Each row comes from the steps of one path. Every step used is in the known rows, and no mark comes twice. Write the path behind each row, first mark first.
Known rows:
P-L-B-G-E: [-2.62  0.13  1.44  1.80  0.45 -6.80 -0.97 -1.05 -0.70 -0.99  1.20  1.58
  2.60  0.94  4.38  0.12  0.84 -0.54  2.44  0.67 -2.87]
G-E: [-0.12 -0.39  0.43  0.52  1.59 -0.26  1.01  0.14  0.34 -0.66  1.75  0.28
  2.74  0.87  1.88 -1.18 -0.49 -0.12 -0.69 -1.37 -1.01]
P-L-B-G: [-2.83  0.64  1.23  1.21 -1.13 -6.70 -2.04 -1.43 -1.23 -0.04 -0.61  1.08
 -0.36 -0.04  2.39  1.18  1.35 -0.51  3.09  2.31 -1.85]
S-L-B-G: [ 0.22  0.72  0.22  0.46  0.06 -4.14 -2.42 -3.80 -0.48 -0.22 -0.53 -2.58
 -0.03  1.25  0.69  2.42  1.54 -1.40  3.52  0.44 -2.86]
S-L-E: [ 0.65 -1.38  0.88 -2.92  1.22 -3.85  0.62 -1.11 -1.25  0.64 -1.03 -2.32
  0.76  2.52  0.23  3.52  1.88  0.07  0.96 -1.16 -0.80]
G-S: [ 0.06  1.26 -0.87  0.40  2.68  1.81  0.61  0.57  0.29 -0.61  0.64 -1.61
  2.54 -0.19 -3.94  1.46 -1.41  0.30 -0.70  0.17  0.48]
B-L-E-G-S: [-0.30  2.43 -0.40 -5.13  1.69 -0.98 -2.00  0.36 -3.38 -1.09 -0.82 -2.59
  5.50 -1.15  1.37  4.99  0.19  1.30  1.65  3.29  0.69]
P-L: [-1.47 -0.07  0.69  0.66  0.47 -4.24 -0.01  0.67 -0.67  1.56 -0.54  1.15
 -0.42  0.94  0.63 -0.18  1.11 -0.21  0.07  0.27 -0.16]
P-G-S: [-0.59  2.98 -2.05 -2.34  2.38  2.28  1.98 -0.38 -1.49 -1.01  2.42 -0.50
  3.14 -0.13 -3.59  1.07 -1.59  1.12 -0.42  0.07 -0.68]
E-L-S-G: [-3.45  1.39 -0.26 -0.25  4.98  3.98 -0.91 -0.69  2.78  2.65  1.02  3.48
  2.12  1.65 -1.87 -1.70 -0.02 -1.56  0.65  2.10 -0.59]
P-L-E-G-S: [-2.95  1.96  0.41 -4.62  3.20 -5.52 -1.49  1.21 -3.65 -1.14 -2.22 -1.25
  4.34  0.38 -1.31  2.49  0.47  1.35  0.32  0.55 -1.13]
B-L-P: [-0.36 -0.48  1.31  0.72 -1.75 -2.78 -0.15 -0.62  2.13  1.81  0.27 -0.81
  0.47  2.30  4.61  3.77  1.45  1.47  0.69  3.49  0.67]
L-B-G-S: [-0.93  2.12 -0.69  1.29  1.14 -0.20 -1.30 -1.37  0.03 -2.02  0.50 -1.55
  2.61 -0.92 -2.29  2.89 -1.16 -0.13  2.70  2.11 -1.25]
P-L-E-G: [-2.91  0.51  1.41 -4.80  0.56 -7.19 -2.02  0.89 -4.16 -0.83 -2.94  0.44
  1.62  0.24  2.66  1.02  1.86  1.39  1.18  0.66 -1.39]
L-S: [-0.63  0.90  0.82 -1.13  0.34  2.47  0.04 -0.05  1.41  0.64 -0.59  1.83
  0.60  1.47 -0.23 -0.52  0.97 -0.16 -0.42  0.38 -0.97]
E-L-P-G-S: [-4.05  2.82 -2.41 -2.13  2.61 -0.26  1.21 -0.64  0.76  2.22  2.26  1.75
  3.32  2.78 -2.90  0.37 -1.21  1.94 -0.39  1.94 -0.18]
S-L: [ 1.35 -0.14  0.14 -0.44  1.79 -1.82 -0.31 -1.90 -0.25  1.59 -0.54 -2.95
 -0.09  1.99 -0.97  1.02  1.43 -1.32  0.21 -1.63 -1.34]
S-G-E-L-B: [-3.79  0.54  0.14  1.09  7.25 -0.67  1.07 -1.44  2.66 -0.49  2.21  3.29
  3.63  0.98  2.16 -1.93 -1.67 -2.73  2.28  2.59 -0.30]
P-G: [-0.49  1.73 -1.17 -2.69 -0.19  0.30  1.52 -0.88 -1.74 -0.62  1.88  1.31
  0.86  0.14  0.14 -0.39 -0.38  0.92  0.21 -0.14 -1.10]
L-S-G-E: [-1.63  0.64  1.50  0.89  6.20  3.19  0.97 -0.51  3.00 -1.13  2.36  2.02
  4.56  2.36  0.71 -0.77 -0.66 -0.97 -0.57 -0.60 -2.34]
B-L-E-G: [-0.37  0.97  1.04 -5.45 -0.89 -2.73 -2.48 -0.17 -3.94 -0.42 -1.08 -1.16
  2.96 -0.91  5.24  3.13  1.63  0.88  2.30  3.24 -0.04]

Write each row's path:
[ 0.65  0.09  0.00 -2.58  4.03 -2.02  0.85 -0.51 -1.04  0.08 -0.32 -3.91
  3.25  2.50 -4.02  4.77  0.46  0.04  0.25 -1.13 -0.27]
G-S-L-E
[ 1.13  0.69  0.34 -0.72  2.99 -3.55  0.72 -2.98  0.79 -0.26 -1.55 -1.42
 -0.89  2.19  0.56  1.30  1.34 -2.02  1.95  0.63 -1.16]
S-L-B
[-1.32 -0.56  0.93  2.24  5.20  0.73  1.34 -0.50  1.53 -1.83  3.02 -0.10
  3.88  0.91  1.14 -0.40 -1.62 -0.67  0.08 -1.02 -1.29]
S-G-E
[-0.58  1.43 -0.89  1.54 -0.31  1.46 -2.37 -0.34 -1.00 -0.26  1.81 -2.80
  3.39 -1.10 -3.72  2.47 -1.39  0.45  0.89 -0.23 -1.50]
B-G-S
[-3.68 -0.78  0.12  0.53  1.42 -2.73  0.40 -0.06  2.65  2.37  1.72  2.63
  3.01  3.67  2.68 -1.91  0.14  0.47 -0.75  0.49 -0.61]
G-E-L-P
[-0.22  0.25  0.67 -1.56  2.60 -4.42  2.48 -2.98  0.75  0.48  2.74 -0.86
  3.04  5.61  2.13  0.64  1.00  1.48 -0.83 -2.27 -3.77]
S-L-P-G-E
[-0.24  2.20 -0.07 -2.09  4.70 -3.70 -2.42 -2.06 -0.11 -0.04 -2.75 -4.85
  3.33  3.75 -2.96  2.82  0.50  0.80 -0.63 -0.97 -3.03]
E-G-S-L-P
[-0.42  3.24 -0.95 -2.48  3.83  0.90 -2.40 -0.08 -2.18 -1.79 -1.33 -2.09
  3.88 -1.11 -3.18  0.38 -1.38  0.29 -0.20 -0.02 -1.17]
E-G-S
[-1.91  0.86  1.51 -0.69  0.70 -1.76 -0.27  0.46  0.71  1.97 -1.47  2.83
  0.17  2.40  0.28 -0.62  2.18 -0.20 -0.67  0.49 -0.91]
P-L-S
[-1.20  0.30  0.55  1.40  0.16 -2.54 -0.71 -1.72  0.09 -2.38  2.04  0.66
  2.91 -0.18  3.63  0.23 -0.24 -0.47  2.56  0.56 -2.67]
L-B-G-E
[-2.55  2.00 -0.07  1.85  1.53 -4.79 -1.30 -0.86 -0.76 -0.86 -0.02 -0.57
  2.20 -0.11 -1.62  2.62 -0.12 -0.21  2.53  2.48 -1.51]
P-L-B-G-S
[ 1.46  1.31 -0.76  0.01  4.30  0.20  0.23 -1.13  0.08  1.20 -0.11 -4.58
  2.51  1.79 -5.06  2.59  0.05 -0.99 -0.56 -1.59 -0.65]
G-S-L
[-1.00  1.05  0.09 -1.74 -1.91 -2.47  1.17 -1.63  0.23  0.99  2.33  0.43
  1.00  2.26  4.68  3.23  0.91  2.95  0.83  3.50 -0.18]
B-L-P-G
[-2.65  0.83  0.07 -1.41  2.56  2.71 -0.03  0.04  2.05  3.15  1.67  4.19
  4.06  2.31  1.01 -3.59  0.85 -1.53 -0.80  0.03 -0.94]
G-E-L-S
[ 0.26  1.84 -1.44 -5.01  3.59 -1.59  2.26 -1.62 -2.58 -0.44  1.44 -2.78
  4.05  2.52 -3.60  4.37  0.27  0.93  0.54 -1.22 -1.45]
P-G-S-L-E
[-2.75 -0.08 -1.02  1.22 -0.82 -0.41 -2.62 -0.71 -0.98  2.50  3.56  1.19
  4.50 -0.15  1.67 -2.18  0.21 -0.68  1.55 -0.48 -1.88]
B-G-E-L
[-2.37 -0.15 -0.64 -0.40  2.12 -0.12  0.17  0.23  0.25  2.40  2.19  2.02
  3.54  0.93  1.55 -3.09 -0.36 -1.36 -0.21 -0.45  0.04]
G-E-L
[ 0.34  0.01 -0.47 -1.57  0.87 -2.52 -1.93 -1.39 -2.59  0.08  0.81 -5.15
  4.27  1.53 -3.62  5.64  0.88  0.57  2.12 -1.40 -2.19]
B-G-S-L-E
[-2.12  0.53  1.06  0.10  1.77 -6.26  1.02 -0.42  0.39 -0.23 -1.78  2.09
 -1.15  0.94  2.19  0.27  0.93 -0.81  1.50  2.33  0.05]
P-L-B
[-1.28  1.99 -0.50 -5.00  2.95 -1.15 -1.53  0.67 -3.26 -2.66 -1.68 -2.20
  4.92 -0.44 -1.90  2.50 -0.57  1.10  0.44  0.60 -0.81]
L-E-G-S
[-0.38  0.93 -0.11 -2.13  1.24 -4.28  1.33 -3.22  0.45  0.93  1.01 -1.31
  0.07  4.97  0.51  1.98  1.55  1.82  0.02 -0.76 -3.10]
S-L-P-G
[-4.70 -0.84  0.44  2.13  5.48 -1.97  0.40 -0.67  4.00  1.36  2.94  2.04
  3.82  3.66  2.14 -1.13 -1.06 -0.04 -0.06  0.83 -1.14]
S-G-E-L-P
[-3.18  0.55  2.54  1.24  6.16 -1.03  0.90  0.15  2.29  0.35  1.68  2.87
  4.02  3.21  1.22 -0.88  0.37 -1.10 -0.62 -0.45 -2.50]
P-L-S-G-E
[-3.18 -0.44 -0.37  0.03 -0.04 -2.50 -0.82 -0.12  2.38  3.21 -0.14  2.21
  0.12  2.85  0.80 -0.96  0.53  0.82 -0.16  1.89  0.16]
E-L-P
[-3.12  2.27 -1.65 -3.28  3.45 -1.39  2.57 -1.86 -0.09 -0.02  2.95  4.76
  3.48  0.87  2.96 -3.20 -0.70 -0.93  2.07  1.82 -1.13]
P-G-E-L-B
[-3.22  1.19 -0.91  0.12 -1.00 -1.94 -2.91 -1.99 -0.19  1.33  0.35  2.36
  0.71 -0.87  1.55 -0.91  0.35 -1.32  3.79  3.11 -0.97]
E-L-B-G
